What can hang from each mark
j400: j299
j220: j299 j485
j299: j400
j9: j485
j312: j336 j485
j66: j307
j469: j885
j622: j695
j885: j289 j469
j695: j289 j622
j485: j9 j44 j66 j220 j312 j469 j622
j336: j312

Each row was made from one small tree. The marks that hang from a mark follow it in brackets, in the order of their numbers. Every link used is in the known rows. Write each row's tree.
(in the rows, 128 means zero)
Known rows
j312[j336 j485[j44 j66 j220]]: [143 131 141  87 155  92 111 186 129 183  90  79 153 203  55  95 136 139
 121 155 208 131 141 123 141 187  91 138 192 155 127  94 158]
j9[j485[j622]]: [120 102 121  79 152 154 121 134 117 158 143 137 143 168  95 115 143 114
 133 112 136 146 115  66 125 128 114 138 147 123 126 144 107]
j485[j9 j44 j66[j307] j469]: [136  97 120  67 115  98  89 193 105 147  68 104 126 118  43  71 207 138
  96 126 129 197 139 102 111 167 117 112 134 169 140 137 192]
j312[j336 j485[j9 j469 j622]]: [142 119 119 139 130 145  70 163 104 155  52  71 138 199  55  85 115 104
 107 134 188 173 134  75 129 163 126 142 161 128 121 136 172]
j9[j485[j44 j220 j469 j622]]: [132  92 139  25 134 146  99 169 109 167 110 104 133 181  45  92 191 107
 109 142 142 156  98  31 139 161 108 131 152 155 132 155 159]
j485[j44 j66 j622]: [125 105 119  57 157 121 121 155 160 185 122 116 145 150  70 117 178 143
 139 121 157 152 148  99 115 138  94 152 151 158 137 136 127]
j400[j299]: [132 135 118 135 125 135 118 126 148 112 124 136 117 149 135 136 113 106
 141 128 131 127 125 149 125 115 149 115  99 137 139 139 118]
j312[j336 j485[j469]]: [143 150 140 177 119 135  88 147 111 132  79  85 148 176  89 108  85 102
 111 130 178 147 132 125 132 161 117 122 145 132 122 112 168]
j220[j299[j400]]: [138 108 128 124 112 130 122 122 177 103 114 158 102 193 102 135  84 122
 138 125 135 112 114 125 142 128 192 110 107 137 138 123 134]
j9[j485[j66 j220[j299]]]: [123  93 132  36 138 130 131 153 133 164 109 146 148 195  54 113 129 135
 116 145 142 124 108  71 151 172 125 116 177 160 126 115 123]
j622[j695[j289]]: [186 147 126 107 120 135 111 179 124 122 113 143 107 150 132 109 204  85
 130 109 115 164  77 112 121 110  49 123 119 130 140 137 152]
j312[j336 j485[j220 j469]]: [157 148 149 157 122 132  93 162  99 146  76  73 156 185  83 102 100 118
 102 158 181 134 122 109 150 176 107 121 177 142 114 110 168]
j485[j9 j44 j220]: [127  94 126  37 122  98 111 177 113 140  87  97  88 159  75  87 190 130
 109 165 141 136 113  86 142 162 144 132 144 138 134 140 177]
j220[j299 j485[j9 j312]]: [113  89  91  76  79 126  70 158 130  96  71 140  92 192  80  92 104 144
 117 118 134 135 105 101 150 171 169 145 129 116 124 128 139]
j485[j44 j66 j469 j622[j695]]: [153 114 121  53 133 136  95 183 156 178  90 116 147 149  58 102 223 106
 126 115 146 184 112  74 102 142  53 138 138 178 142 155 163]
j336[j312[j485]]: [138 152 133 164 142 118 113 143 110 123 104  95 142 189 113 118  86 111
 130 131 180 123 151 146 135 149 115 125 147 114 123 107 141]
j220[j299 j485[j44 j622]]: [114 106 104  49 114 115  97 146 157 142 112 151 113 191  89 128 141 141
 150 114 142 118 132  93 129 145 155 172 112 122 126 142 108]
j336[j312[j485[j44 j469]]]: [135 145 141 133 121 113  87 163 115 119  73  77 126 192  72 103 119  89
 117 132 180 145 144 129 130 167 117 119 121 133 136 122 193]
j220[j485[j9 j312]]: [115  99  97  91  93 122  77 162 107 108  83 121 106 153  98  88 130 145
 114 115 131 146 108 110 143 160 134 149 140 112 122 130 134]
j485[j220[j299[j400]] j312 j622]: [168  83 118  95 120 167  93 151 177 125 116 129 123 236  68 109 104 151
 129 140 163 123  96  79 165 148 163 127 169 156 130 128 126]
j9[j485[j44 j66 j312[j336]]]: [127 100 127  65 137 122  93 193 152 157 118 104 123 206  43  62 136 109
 121 113 182 169 100  96 131 196  83 128 165 158 150  93 162]
j9[j485[j312[j336]]]: [136 115 128 124 125 148  92 167 128 127 133 112 120 197  91  75 100 102
 118 115 162 154  86  96 140 176 104 123 157 129 138  99 144]
j220[j485[j66 j312 j622]]: [128 106  98  89 132 145  93 157 143 169 116 128 171 151  84 113 137 174
 135  99 153 147 134 104 132 150  74 169 180 143 116 121  86]
j485[j9 j220]: [135 103 125  79 124 118 119 158 102 139  89 104 110 144  96  98 160 139
 106 163 132 133 114  89 147 153 136 128 162 134 123 135 151]
j469[j885]: [112 133 126 116 124 129 133 113 118  93 128 137 148 121 117 126 129 127
 115 127 128 145 121 140 114 125 134 132 126 109 130 122 133]
j485[j9 j469[j885[j289]] j622]: [124 112 125  69 113 154  92 134 102  85  57 116 159 128  47  96 162 117
  85 124 138 202 113  87  98 126 134 161 150 100 142 143 156]
j485[j44 j66 j220[j299] j622]: [138  91 121  21 146 123 118 167 171 186 107 121 140 197  46 115 167 157
 132 152 165 129 137  74 139 162 121 148 172 173 132 130 130]
j695[j289 j622]: [193 147 133  96 123 131 111 180 120 129 121 152 112 139 134 113 194 102
 121 122 109 161  78 133 132 118  53 120 134 128 135 122 161]
j220[j299[j400] j485[j312]]: [134 100 108 114  84 132  85 141 170  86 105 163 104 209  95 120  72 145
 138 104 138 112  98 129 156 150 178 132 120 128 131 114 116]
j312[j336 j485[j44 j66 j622]]: [134 125 124  97 169 113 101 171 149 193 102  88 158 209  51 102 133 130
 139 124 215 153 160 112 119 162  90 157 174 145 131 111 141]
j885[j469]: [119 121 126 116 117 127 143 111 123  87 129 124 125 111 120 131 135 133
 119 109 139 146 108 148 116 124 116 121 131 106 134 119 144]
j312[j485]: [119 134 128 133 137 125 113 124 105 127 108 117 149 163 106 131 104 124
 125 127 162 127 144 140 130 128 137 125 139 114 118 130 139]
j695[j289]: [161 137 130 120 126 134 119 155 123 122 116 132 112 138 125 120 160 108
 125 117 121 148 107 123 132 114  85 127 122 124 135 127 143]
j312[j336 j485[j469 j622]]: [149 142 130 167 137 154  83 149 118 157  87  81 163 191  78 110  97 110
 119 126 188 156 139  97 128 152 107 142 160 134 119 126 147]

Which tree is each row?
[122 101 123  91 114 128 103 155 122 149  55 105 133 117  58  99 156 125
  97 132 131 171 130  95 125 157 113 117 145 161 133 137 171] : j485[j9 j66 j469]
[139  98 117  91 138 137 100 175  99 143 141 134 165 155  69  76 152 147
 111 101 135 182 114 107 127 164  85 107 174 154 130 109 128] : j9[j485[j66[j307] j312]]
[102 102 107  48 104  83  98 166 113 125  82 127  84 146  93  97 172 131
 126 124 126 135 122 108 129 155 148 157 109 112 132 139 147] : j220[j485[j9 j44]]
[141  98 121  42 132 129 112 158 158 156 117 122 116 204  73 116 159 142
 133 156 154 119 124  72 143 153 151 146 146 150 130 142 136] : j485[j44 j220[j299] j622]
[119 102 106  95 148 135  95 142  99 149  81 101 137 187  72 107 132 127
 121 129 171 152 146  88 128 130 144 146 157 109 117 153 142] : j312[j485[j9 j622]]
[127 102 134  58 129 112 100 184  98 154 112 128 150 137  43  82 193 121
 106 109 126 189 123  90 112 168  95 104 135 168 140 130 167] : j9[j485[j44 j66[j307] j469]]
[142 134 140  85 158  90 118 183 123 168  86  76 152 204  58 101 140 135
 123 157 203 125 155 128 144 184  82 130 187 152 128  98 159] : j336[j312[j485[j44 j66 j220]]]
[142 154 140 176 123 133  94 146 104 118  77  84 149 177  94 115  89  98
 113 131 171 140 145 131 135 158 108 114 139 128 124 116 168] : j336[j312[j485[j469]]]
[154 126 132 155 112 151  82 173 155 148  87  86 151 153  68  83 108 126
 105 122 168 172 115 117 134 185  74 122 173 175 137  95 165] : j485[j66 j312[j336] j469]
[125 101 139  50 152 126 139 156 109 177 122 129 160 156  71 108 156 137
 113 141 139 134 110  78 144 162  86 120 188 156 125 116 119] : j9[j485[j66 j220]]
[119  90 135  12 122 117 116 161 131 136 117 139 100 216  60 101 149 112
 120 151 142 120  93  68 152 171 160 118 135 140 137 132 156] : j9[j485[j44 j220[j299]]]
[105 109 112  42 111  89 110 154 164 146  95 156 123 169  72 127 136 151
 141 115 142 118 138 123 131 165 138 154 121 144 131 117 121] : j220[j299 j485[j44 j66]]
[132 128 116 111 101 106  75 183 146 123 114 108 102 182 102  83 124 134
 133 113 164 137 107 130 137 183 106 162 135 125 136  98 141] : j220[j485[j44 j312[j336]]]
[161  92 128 107 103 147  98 150 171 101 107 134 108 221  78 107  91 144
 121 145 151 114  87 107 170 157 175 107 155 155 134 115 145] : j485[j220[j299[j400]] j312]
[160 141 131 135 164 135 113 158 106 164 107  78 166 213  96 113 114 135
 129 153 193 121 150  98 148 155  94 144 196 127 110 116 121] : j336[j312[j485[j220 j622]]]
[120  99 140  27 136 113 123 165 107 148 129 121 114 177  76  96 177 114
 118 148 137 129  96  76 144 162 122 123 146 137 136 132 152] : j9[j485[j44 j220]]
[146 113 100  74  97 138  75 178 105 144  62 129 125 146  89  95 199 111
 118 110 115 173  95  56 118 142  87 158 129 128 121 167 138] : j220[j485[j9 j469 j622[j695]]]
[145 144 123 154 160 138 107 143 118 150 111  91 157 204 103 119  99 118
 138 126 189 133 160 117 130 140 103 144 163 115 119 120 121] : j336[j312[j485[j622]]]
[123 113 102 102  86 135  82 143 145 100 105 151 118 184 105 116  88 149
 130 111 134 118 110 124 148 159 153 144 128 121 121 118 116] : j220[j299 j485[j312]]
[138  84 115  63 126 130  98 181 123 152  76  94 134 158  54  77 159 160
  97 152 155 155 112  90 150 178 101 124 203 162 127 118 158] : j485[j9 j66 j220 j312]
[136 144 132 150 153 113 115 153 130 167  95  99 167 179  84 112  91 131
 128 127 196 139 151 142 128 161  93 133 178 139 123  92 134] : j312[j336 j485[j66]]
[128 102 127  79 109 135  80 170 153 137  85  97 135 144  44  91 156 127
 105 118 153 174 119 113 126 171  95 117 140 177 145 127 186] : j485[j44 j66 j312 j469]
[146 118 138 103  97 144 105 142 132 125  85 120 130 165  84 122 118 128
 104 158 129 122 109  88 152 160 150 112 141 160 123 133 157] : j485[j220[j299] j469]
[131 129 131 100 134 157  96 128  83 128  84  94 196 171  57 120 136 133
  94 149 166 157 127  90 130 141 118 138 177 124 110 144 148] : j312[j485[j220 j469[j885] j622]]
[135 114 107 118  98 165  66 150 123 131  99 114 153 148  89 110 130 144
 120 101 134 154 114  88 136 149 101 156 146 136 117 142 119] : j220[j485[j312 j469 j622]]
[160 103 126  93 145 166  92 182 122 167 138  93 144 222  74  69 129 126
 118 138 176 152  85  49 153 181  82 142 206 142 126 108 122] : j9[j485[j220 j312[j336] j622]]
[157  86 126  89 117 140 104 158 184 130  98 135 133 212  52 107  99 160
 120 141 163 123 101 109 166 167 145 108 180 179 135 105 138] : j485[j66 j220[j299[j400]] j312]
[129 111 117  98 112 117 101 162  83 111  70 119 167  97  53  81 180 144
  80 124 118 208 132 116 103 156 114 113 150 147 129 126 170] : j485[j9 j66[j307] j469[j885]]
[126  86 126  19 136  92 119 184 126 170  76  98 113 150  49  86 199 146
 108 161 151 146 127  89 138 173 115 133 169 162 136 129 169] : j485[j9 j44 j66 j220]
[187 146 128 122 154 137 100 186 113 177 108  93 161 222  99  97 154 115
 131 147 193 142 106  83 135 154  63 150 196 133 113 123 130] : j312[j336 j485[j220 j622[j695]]]
[153 131 132  93 162 116 105 177 117 164 105  72 143 226  75 101 145 126
 132 155 202 125 150  97 143 164  99 149 178 130 123 122 146] : j336[j312[j485[j44 j220 j622]]]
[164 124 122 162 116 176  70 165 147 142 105  80 143 175  83  86 112 119
 115 120 168 172 110  87 132 166  91 140 163 154 131 119 151] : j485[j312[j336] j469 j622]
[144 109 113 135 110 133  81 177 133 118  90  88  95 181  91  64 113 119
 109 134 166 162 102 108 139 177 124 132 157 130 136 106 167] : j485[j9 j312[j336]]
[130 130 121 137 135 110 101 157  97 119  69  87 116 197  90  94 102 106
 116 139 179 140 146 124 138 160 133 126 148 107 125 117 164] : j336[j312[j485[j9]]]
